Each row was made from one path, in order. Every step used is in the known rows, and no mark comes twice. Write each row's path.
In the rows, zero is written as 100.
Known rows:
kubak-nonul-begu-nuked: 97	109	94	73	83	115	81	121	116	123	131	104	85	91	94	77	98	83	136	109	79	94	93	124	79
betog-fevig-nonul: 91	141	93	87	96	100	87	98	118	116	91	98	107	62	78	70	84	83	70	96	80	98	78	118	99
fevig-mebal-begu-nuked: 113	81	76	43	99	87	65	114	104	110	104	99	82	111	113	90	90	99	124	83	101	90	109	105	97
mebal-fevig-nonul-begu: 91	104	107	80	98	118	89	98	110	130	131	120	101	63	93	111	91	100	96	97	101	89	79	129	65
begu-paza-padil-betog: 90	108	77	148	80	104	130	110	91	79	93	93	97	123	103	86	119	105	100	106	87	116	123	77	110
kubak-nonul-fevig-mebal-begu-nuked: 113	81	108	69	115	101	88	110	114	109	98	112	99	95	117	60	80	103	127	104	101	94	98	121	92
kubak-nonul-fevig-mebal-padil-paza: 117	82	136	131	108	99	127	97	85	94	95	104	107	123	110	69	101	96	83	115	113	119	83	109	115
paza-begu-nuked: 100	102	81	32	86	95	67	134	110	114	130	83	83	94	90	112	110	108	129	94	84	85	112	95	72
kubak-nonul-fevig-mebal-padil-betog: 107	104	124	137	116	99	122	78	92	79	98	123	103	100	122	87	114	93	93	112	112	121	104	86	88
betog-fevig-mebal: 104	119	86	84	113	110	57	91	109	92	83	83	88	90	84	103	81	86	83	96	102	90	94	96	112
betog-padil-paza-begu-mebal-fevig-nonul: 105	100	143	125	104	87	135	92	99	117	112	116	114	97	110	92	109	116	72	88	96	102	96	96	124
paza-padil-betog-fevig-nonul-begu: 77	116	100	130	93	98	127	92	98	113	89	135	107	45	91	128	89	91	101	110	92	97	97	107	96
kubak-nonul-begu-paza-padil-betog-fevig-mebal: 88	96	108	181	107	116	121	70	95	87	78	120	93	93	105	106	85	81	100	129	98	100	113	97	137
padil-betog-fevig-mebal-begu: 87	101	89	89	113	96	93	87	101	104	74	116	88	102	108	113	87	85	97	93	117	79	113	96	99
betog-padil-paza: 95	120	90	100	74	95	119	121	85	99	88	90	94	127	86	83	111	96	79	92	94	117	83	92	132
paza-padil-betog: 87	119	83	117	86	95	117	117	89	83	87	103	102	100	107	103	116	99	108	101	93	110	123	66	89
padil-betog-fevig-nonul: 89	145	98	118	93	98	121	85	114	113	79	107	102	63	85	85	96	81	65	104	87	106	93	100	96
padil-paza-begu-mebal: 110	98	104	86	108	98	120	106	99	123	118	72	89	137	90	102	119	92	118	95	101	80	128	85	96
betog-fevig-mebal-padil-paza-begu: 96	77	115	96	102	81	97	104	82	107	105	101	97	113	98	142	102	98	90	104	113	92	103	93	111
padil-paza-begu-nonul-fevig: 106	98	115	101	94	110	117	112	116	102	86	72	115	89	86	121	93	129	110	125	98	95	91	105	89
fevig-nonul-begu: 90	119	82	62	98	108	90	90	100	134	122	114	101	62	82	108	97	75	108	105	95	92	83	125	71
kubak-nonul-fevig-mebal: 111	112	114	94	133	121	88	85	109	97	87	92	105	81	98	66	82	80	103	120	103	100	90	105	94
betog-fevig: 89	134	84	74	91	116	65	125	122	98	97	80	94	95	73	84	88	92	86	88	86	86	85	104	92
nonul-fevig-mebal: 120	105	97	70	125	115	73	96	104	90	91	83	94	85	88	96	85	103	99	103	110	98	90	95	88

Write each row's path:
105	90	135	113	97	102	117	118	99	99	119	98	99	132	109	106	115	128	94	80	105	89	108	85	114 -> betog-padil-paza-begu-mebal-fevig
97	112	94	137	107	99	98	89	93	73	62	104	91	86	102	120	91	96	90	107	102	103	118	68	122 -> paza-padil-betog-fevig-mebal
108	95	92	69	109	90	56	94	83	83	123	101	104	110	110	99	111	90	98	81	108	113	97	95	96 -> fevig-mebal-padil
100	82	116	130	94	83	100	84	99	95	90	88	115	102	108	142	95	115	94	111	101	103	100	98	128 -> betog-fevig-mebal-padil-paza-begu-nonul
90	77	79	139	100	92	124	88	81	84	82	113	100	124	123	99	107	104	112	103	105	108	132	79	123 -> fevig-mebal-begu-paza-padil-betog
104	71	84	84	117	114	89	97	108	98	99	91	97	122	97	72	88	107	108	98	110	93	93	122	104 -> nonul-fevig-mebal-begu-paza
121	89	113	118	89	90	121	116	89	99	124	87	95	159	101	70	128	102	91	77	101	114	102	101	111 -> begu-mebal-padil-paza
95	91	99	111	91	127	100	92	113	120	135	104	94	93	87	86	94	108	87	105	92	95	78	138	91 -> mebal-fevig-nonul-begu-paza
80	91	77	131	84	97	130	113	89	88	96	109	104	127	117	83	115	104	113	98	95	104	125	85	108 -> mebal-begu-paza-padil-betog
106	74	103	69	74	75	98	139	95	113	133	94	85	124	100	115	118	120	114	97	92	104	105	97	91 -> mebal-padil-paza-begu-nuked
85	87	91	109	112	86	102	96	89	90	67	126	106	94	121	116	86	98	108	91	113	86	122	84	115 -> paza-padil-betog-fevig-mebal-begu
109	64	123	86	112	88	109	107	80	103	110	103	101	108	100	136	108	112	104	111	123	98	99	94	91 -> nonul-fevig-mebal-padil-paza-begu
113	99	103	84	123	108	77	76	111	90	84	79	115	70	97	134	85	116	115	118	108	92	102	94	90 -> paza-begu-nonul-fevig-mebal
111	121	100	95	94	120	88	114	129	83	89	67	117	81	86	85	91	123	104	105	88	105	80	107	81 -> begu-nonul-fevig
90	116	90	103	84	93	106	109	91	86	120	111	93	119	112	101	132	91	94	84	102	118	107	81	73 -> mebal-padil-betog
101	96	79	75	107	95	71	79	109	101	88	88	118	102	119	98	85	92	118	91	100	97	107	110	106 -> fevig-mebal-begu-nonul
95	104	90	122	100	96	99	75	115	96	65	99	108	97	120	116	85	100	100	99	103	96	109	98	115 -> padil-betog-fevig-mebal-begu-nonul
128	74	122	138	96	95	115	92	92	81	86	86	109	122	107	102	100	128	84	108	112	125	82	108	120 -> begu-nonul-fevig-mebal-padil-paza
83	108	96	75	85	85	117	119	81	110	101	96	98	110	89	124	113	96	100	100	98	97	101	81	115 -> betog-padil-paza-begu
108	93	112	88	107	89	94	88	94	112	152	124	108	94	105	88	125	93	110	74	96	106	97	119	82 -> fevig-nonul-begu-mebal-padil
116	88	107	77	118	99	68	105	89	74	109	107	106	94	106	96	105	112	99	89	115	114	84	100	85 -> nonul-fevig-mebal-padil
84	110	88	143	84	118	127	78	115	118	103	110	84	84	78	102	99	93	82	114	90	102	88	126	106 -> padil-betog-fevig-nonul-begu-paza
